Known rows, with every way that one mark hangs from another
z111{z994}: [ 3.168  1.337 -0.978  0.401  0.767 -0.150 -0.841 -0.975 -0.471 -1.706
 -0.432 -1.236  1.628 -3.539  1.196  1.446  1.292 -0.442  1.941 -0.048
  1.774 -0.771  0.131]
z736{z994{z111 z193{z223}}}: [-0.189  2.151  0.247 -1.303 -1.016  1.003 -0.758  0.202  1.063 -0.808
 -0.143  0.444 -0.757  0.727 -0.816  0.817  0.158 -0.617  0.391 -0.060
  1.435 -0.956  0.724]
z193{z371 z994{z736}}: [ 1.292 -4.124  2.243 -0.038 -0.071  0.874  2.172  1.244 -0.202  0.777
  1.548 -2.049  1.659 -0.243 -1.183 -1.623 -0.894  0.270  0.600 -0.229
 -1.367 -0.226  0.374]
z371{z193{z223 z871}}: [-0.652  1.151 -0.157  0.397 -1.027 -1.881 -0.678  0.446 -0.813  0.715
 -0.240 -0.545 -0.994  0.694  1.493 -0.703 -2.156 -0.190 -0.601  1.011
 -3.065  1.420  0.506]
z193{z371 z871{z844} z994}: [-0.146 -3.892  1.700  2.752 -0.033 -0.180  0.344  0.210 -0.752 -1.198
  3.366 -2.714 -1.283  0.011  1.338 -2.634  2.647 -0.323 -0.323  0.221
 -2.209  0.378  0.502]
z93{z223}: [ 1.626  2.055 -2.191  0.010 -0.054  0.370 -0.996  1.960 -0.105 -0.925
 -0.587 -0.973  1.677 -0.807  1.372  1.332  0.923 -0.952  0.158 -1.525
  1.677  0.084  1.434]
z193{z223}: [ 0.495  2.242  0.260 -0.896 -0.661 -0.468 -0.794  2.078 -0.072  0.068
 -0.949 -2.219  0.807  0.156  1.656 -0.223 -0.365 -1.228  0.893 -0.359
  0.820 -0.724  0.792]
z371{z193{z871 z994}}: [-0.022 -0.936  0.676  0.631 -0.815 -0.443  0.307 -0.973 -0.679  0.653
  0.534 -0.897  0.106  0.414  0.401 -1.135 -0.594  0.331 -0.687  1.312
 -3.073  1.052 -0.993]
z193{z994{z111}}: [ 1.037  0.063  1.537 -1.141 -0.350  1.433 -0.521  0.118  0.708  0.058
 -0.190  0.154  1.955 -0.154 -0.587 -0.553  1.439  0.470  0.168  0.143
  0.688 -2.852 -0.654]
z736{z994{z111{z844} z193{z223}}}: [-0.810  1.755 -0.237 -2.094 -1.172  1.349 -1.252 -1.919  1.081 -0.919
  0.273  0.485 -2.908  1.883 -0.400  1.118  1.044  0.097  0.325  0.107
  1.624  1.206  0.055]
z844{z736{z994{z111 z193{z223}}}}: [-1.440  1.764  0.010 -0.848 -1.162 -0.389 -0.286  0.598  1.123 -0.224
 -1.621  1.872  0.521  0.849 -1.113  1.143 -0.283 -1.232 -0.495 -0.264
  2.595 -1.085  1.077]
z371{z193{z223 z994}}: [-0.613  0.310  2.087 -1.405 -0.938 -0.305 -0.499  0.160 -0.959  1.244
 -0.642 -1.899  0.457  2.256  0.174 -1.438 -1.618  0.358 -0.044  0.754
 -1.497  0.743 -0.677]
z193{z223 z871 z994{z111}}: [-0.535 -1.559  1.025 -1.169 -2.380 -0.611  0.083  0.869  0.655 -0.899
  0.975 -0.622 -0.529  2.042 -0.248 -2.729 -0.681 -0.168 -0.880  0.394
 -3.121 -1.978  0.748]
z371{z193}: [ 0.857  2.805  0.195  0.644  1.100  0.193 -1.293 -0.242 -0.822  1.646
 -1.434  0.213  1.580 -1.603  1.094  1.544 -0.032  0.547  0.434  0.673
  0.715  0.569 -1.182]
z736{z994}: [ 1.846  2.525  0.720  0.412 -0.402  1.668 -0.998 -0.833  1.587 -0.451
  0.209 -1.739  1.124 -2.013  0.604  1.877  2.458 -1.422  1.488 -0.026
  2.736 -0.711  0.077]
z371{z193{z223}}: [-0.218  2.618  0.697 -0.361 -0.026 -0.942 -1.330  0.681 -0.908  1.426
 -1.503 -0.701  0.513  0.481  1.033  0.300 -1.648  0.168  0.129  0.454
 -0.347  0.835 -0.283]
z371{z193{z223 z994{z111}}}: [-0.720  0.196  2.381 -1.808 -0.854  0.041 -1.099 -0.155 -0.257  1.247
 -0.697  0.716  0.505  2.258 -1.026 -1.394 -1.387  1.527 -0.733  0.978
 -1.723 -1.053 -0.782]
z111{z844}: [ 0.837  2.144 -0.675 -0.444  0.280  0.747 -1.326 -1.104  0.033  0.157
 -0.503 -1.322 -0.293 -0.773  2.069  1.421  2.326 -0.335  1.066 -0.050
  1.927  1.128 -1.003]
z871{z844{z736{z994}}}: [-0.853  2.563  0.755  3.495  1.856  0.209 -1.119 -0.983  0.800  0.043
 -0.914 -1.109  1.590 -1.816  0.911  1.918  4.086 -1.688 -0.071 -0.763
  5.190 -0.776 -0.257]
z193{z371}: [ 2.121 -0.574  1.060  0.374 -0.319  0.350 -0.659  1.510 -0.073 -0.166
  0.929 -1.076  0.901 -1.970  1.477  0.251  1.229 -0.437  1.220  0.130
  0.302 -0.185  1.170]
z111{z844{z736} z994}: [ 1.065  0.675 -1.611  0.080  0.700 -1.468 -0.964 -2.604 -0.440 -1.152
 -1.712 -0.052  0.665 -2.356  1.202  2.204  2.114 -0.464  0.872 -0.108
  3.085  1.273 -0.166]

Rows
[-0.629  1.622 -0.556 -0.300  0.599 -0.457 -1.497 -0.892  0.883  0.876
 -2.267  2.661  0.923 -0.529  0.467  1.738  2.411  0.314 -0.507 -0.086
  2.921 -0.729 -0.535] : z994{z111{z844{z736}}}
[-1.019 -1.836  1.221 -2.295 -0.242  0.558  0.734 -0.640  0.601  0.966
  0.101 -0.489 -0.719  3.226 -1.734 -1.683 -1.044  1.277 -0.309 -0.236
 -0.765 -0.398 -0.805] : z193{z223 z994{z111{z844} z736}}
[-0.256  0.489 -1.870 -0.442  2.227  0.995  0.907 -0.564 -0.159  0.971
 -0.870  2.335 -0.492  0.007 -1.178  1.395 -0.743  1.402  0.043 -0.666
  1.369  0.742 -1.476] : z994{z111{z844} z193 z736}
[ 0.332 -0.499 -2.494 -1.153  1.084 -0.932  1.429 -1.331 -1.683 -1.137
 -0.387 -1.357 -1.792  0.247 -0.247  0.399 -2.429  0.199  1.208 -0.757
  0.424  2.970 -0.169] : z111{z844 z994{z193{z223} z736}}
[-0.155 -0.634 -2.244  1.160  1.147 -0.155  2.143  1.437  0.041  0.429
 -0.090  2.429  0.256 -0.990 -1.218  0.162 -2.324  0.358 -0.634 -0.611
 -1.416 -0.941 -0.063] : z994{z111 z193{z871} z736}
[-1.039 -0.929  1.964 -0.687  0.228 -0.377  1.435  0.449 -0.943  2.490
 -0.656 -1.626  1.192  2.360 -1.551 -1.760 -3.704  0.837 -0.274  0.251
 -1.910  0.716 -1.017] : z371{z193{z223 z994{z736}}}
[-1.706 -1.121  0.827  1.651 -0.215 -0.737  0.113  0.578 -0.915 -0.968
  1.519 -3.773 -1.498  2.120  1.581 -3.139  0.892 -1.209 -0.734 -0.304
 -1.798 -0.130  0.214] : z193{z223 z871{z844} z994}
[ 0.710 -0.360 -2.728 -0.208 -1.044 -2.009  0.718  0.286 -1.672 -2.940
  0.387 -1.444 -1.671 -0.914  1.340 -0.664 -1.997 -1.228  0.743  0.084
 -1.970  1.482  1.551] : z111{z994{z193{z223 z871}}}
[ 2.129  0.053 -2.356  0.782  2.086 -0.163  1.981 -0.088 -1.402 -0.841
 -0.845 -0.376  1.521 -2.860 -0.725  1.412 -1.976 -0.008  1.527 -0.938
  1.278  0.452 -0.321] : z111{z994{z193 z736}}
[-1.020 -0.660  0.762 -1.374 -0.289  0.159 -0.617 -1.522  0.811  0.525
 -1.198  1.457  0.918  1.152 -0.520  0.124  2.155  0.602 -0.820  0.162
  1.854 -0.754 -1.012] : z193{z994{z111{z844{z736}}}}
[-0.303  2.089 -0.843  0.774 -0.267  0.296  0.394 -0.001  0.614 -0.073
 -1.620  0.051  1.614 -1.175 -0.073  2.188  0.880 -1.998  0.329 -0.566
  3.811  0.598  0.222] : z844{z736{z994{z193}}}
[-0.304 -2.429 -0.224 -0.524 -1.992 -1.370  0.198  2.331 -0.597 -1.418
  1.727  1.428 -2.341  0.824  0.277 -1.743 -1.714 -0.030 -0.657  0.330
 -3.806  0.181  2.323] : z994{z111 z193{z223 z371 z871}}
[-0.859  0.600 -1.626 -0.570 -1.194 -1.071  0.152  1.900 -0.344 -0.972
 -0.160  1.276 -1.517  0.983  0.557 -0.911 -1.830 -0.409 -0.716 -0.024
 -2.139 -0.633  1.053] : z994{z111 z193{z223 z871}}
[ 0.866  2.379 -0.253 -0.189  0.141  2.013 -0.666 -0.726  1.251 -0.562
  0.003  1.424  0.333 -1.409 -0.860  1.977  1.596 -0.293  0.630 -0.124
  2.402 -1.206 -0.223] : z736{z994{z111 z193}}
[-0.537 -3.658 -0.719  0.406 -0.870 -1.748  2.757  3.061 -1.113 -0.259
  1.575 -1.038 -1.930  0.847 -0.112 -2.022 -3.987 -0.790 -0.322 -0.278
 -3.920  2.080  2.197] : z994{z193{z223 z371 z871} z736}
[ 0.270 -2.509 -0.013  0.707 -0.242  0.004  2.608  0.750  0.279  0.407
  1.055 -2.089  1.221 -0.083 -0.859 -1.748 -1.591 -0.676 -0.206 -0.180
 -2.333 -0.511 -0.277] : z193{z871 z994{z736}}
[-2.221  0.843 -1.528  2.017  1.079 -0.990 -0.368  1.312 -0.867 -1.056
  0.553  0.704 -2.352  1.090  1.164 -1.120  0.085 -0.173 -1.188 -0.576
 -0.896 -0.684  0.257] : z994{z111 z193{z223 z871{z844}}}
[ 0.526  0.741 -0.571 -0.275  1.888  0.955 -0.076 -1.152  1.014  1.433
 -0.583  1.736  0.365 -0.365 -0.785  1.377  0.441  1.423  0.145 -0.327
  1.336 -0.668 -1.141] : z994{z111{z844} z736}
[ 0.495 -2.191  0.647  0.117 -2.348 -1.688 -0.144  2.128 -0.338 -1.199
  1.983 -1.800 -1.597  0.259  1.755 -1.902 -0.862 -1.200  0.194  0.367
 -3.424  0.655  2.697] : z193{z223 z371 z871}
[-0.821  1.195 -1.043  3.264  1.297  1.019 -0.674 -1.513  0.710 -1.519
  1.516  1.093 -1.947 -1.315  0.121  0.875  3.034 -0.371 -0.684 -0.063
  1.112 -0.588 -0.242] : z736{z994{z111 z193{z871{z844}}}}
[-1.731 -2.210 -1.139  4.010  1.206 -2.186  0.642  1.484 -1.760 -0.829
  0.805  0.439 -0.976 -1.095  1.765 -0.530  1.023 -1.220 -1.267 -0.697
 -0.095  1.621  1.141] : z994{z193{z371 z871{z844{z736}}}}
[-0.037 -0.987  1.685 -0.095  1.536  0.894  0.932 -0.763  0.116  2.752
 -0.717  1.941  2.361  0.349 -2.694 -0.203 -1.802  2.394 -0.706  0.505
 -1.026 -1.335 -1.966] : z371{z193{z994{z111 z736}}}
[ 0.712 -5.664  1.687  0.358 -0.944 -0.056  2.174  0.756  0.791  0.070
  2.796  0.881  0.236 -0.209 -2.076 -2.439 -0.922  1.022 -0.796  0.467
 -4.077 -1.381  0.995] : z193{z371 z871 z994{z111 z736}}
[-1.309  1.430 -1.878 -0.548  0.766 -0.342 -0.718 -0.521 -0.056  0.449
 -2.371  3.238  0.014  0.133  0.142  1.824  1.017  0.358 -0.701 -0.348
  2.838  0.525 -0.938] : z994{z111{z844{z736}} z193}
[-0.709 -1.326  1.256 -0.890  1.636  1.182  0.260 -2.957  0.197  2.526
 -0.291  1.878  0.182  1.648 -2.290  0.055 -0.751  3.047 -0.789  0.817
 -0.871  0.848 -2.698] : z371{z193{z994{z111{z844} z736}}}
[-1.096 -1.067  2.185 -1.164  0.530 -0.086  0.891  0.116 -0.213  2.394
 -0.819  1.067  1.363  2.434 -2.681 -1.631 -3.526  2.057 -1.000  0.503
 -2.046 -1.051 -1.040] : z371{z193{z223 z994{z111 z736}}}
[ 0.931  2.121  0.347 -0.646 -0.256  2.117 -2.193 -3.335  2.336 -0.435
  0.544  0.893 -1.034 -0.902 -0.174  2.184  3.897  0.443  0.835  0.452
  2.495 -0.437 -0.738] : z736{z994{z111{z844}}}
[ 0.264  2.005 -0.848 -0.990 -0.040  2.294 -1.273 -2.909  1.278 -0.826
  0.273  1.366 -1.904 -0.188 -0.377  2.289  2.675  0.357  0.632  0.155
  2.508  0.965 -0.957] : z736{z994{z111{z844} z193}}
[-0.290  1.882  0.044  0.151 -0.493  0.456 -1.208 -2.443  1.614  0.062
 -1.000 -0.601  0.263 -0.781  0.631  2.502  3.259 -1.422  0.407  0.053
  3.895  1.418 -0.336] : z111{z844{z736{z994}}}
[-0.387 -1.473  1.851 -1.718 -0.180  0.450  1.237  1.418  0.616  0.939
 -0.198 -0.446  1.613  2.010 -2.093 -1.868 -2.146  0.683 -0.242 -0.412
 -0.880 -2.636 -0.034] : z193{z223 z994{z111 z736}}
[ 1.164 -0.788  0.079 -0.364  0.048  0.604 -0.323  1.545 -0.391 -0.347
  0.652  2.185  0.071 -1.382 -0.025  0.443  0.376  0.731  0.410  0.008
 -0.019 -0.571  0.848] : z994{z111 z193{z371}}
[ 0.932 -2.058 -1.131  0.992 -1.065 -0.811  0.883  1.827 -1.022 -1.225
  1.781 -0.368 -1.415 -1.262  1.407 -0.497 -0.479 -0.908  0.234  0.080
 -2.531  1.687  1.527] : z994{z193{z371 z871}}
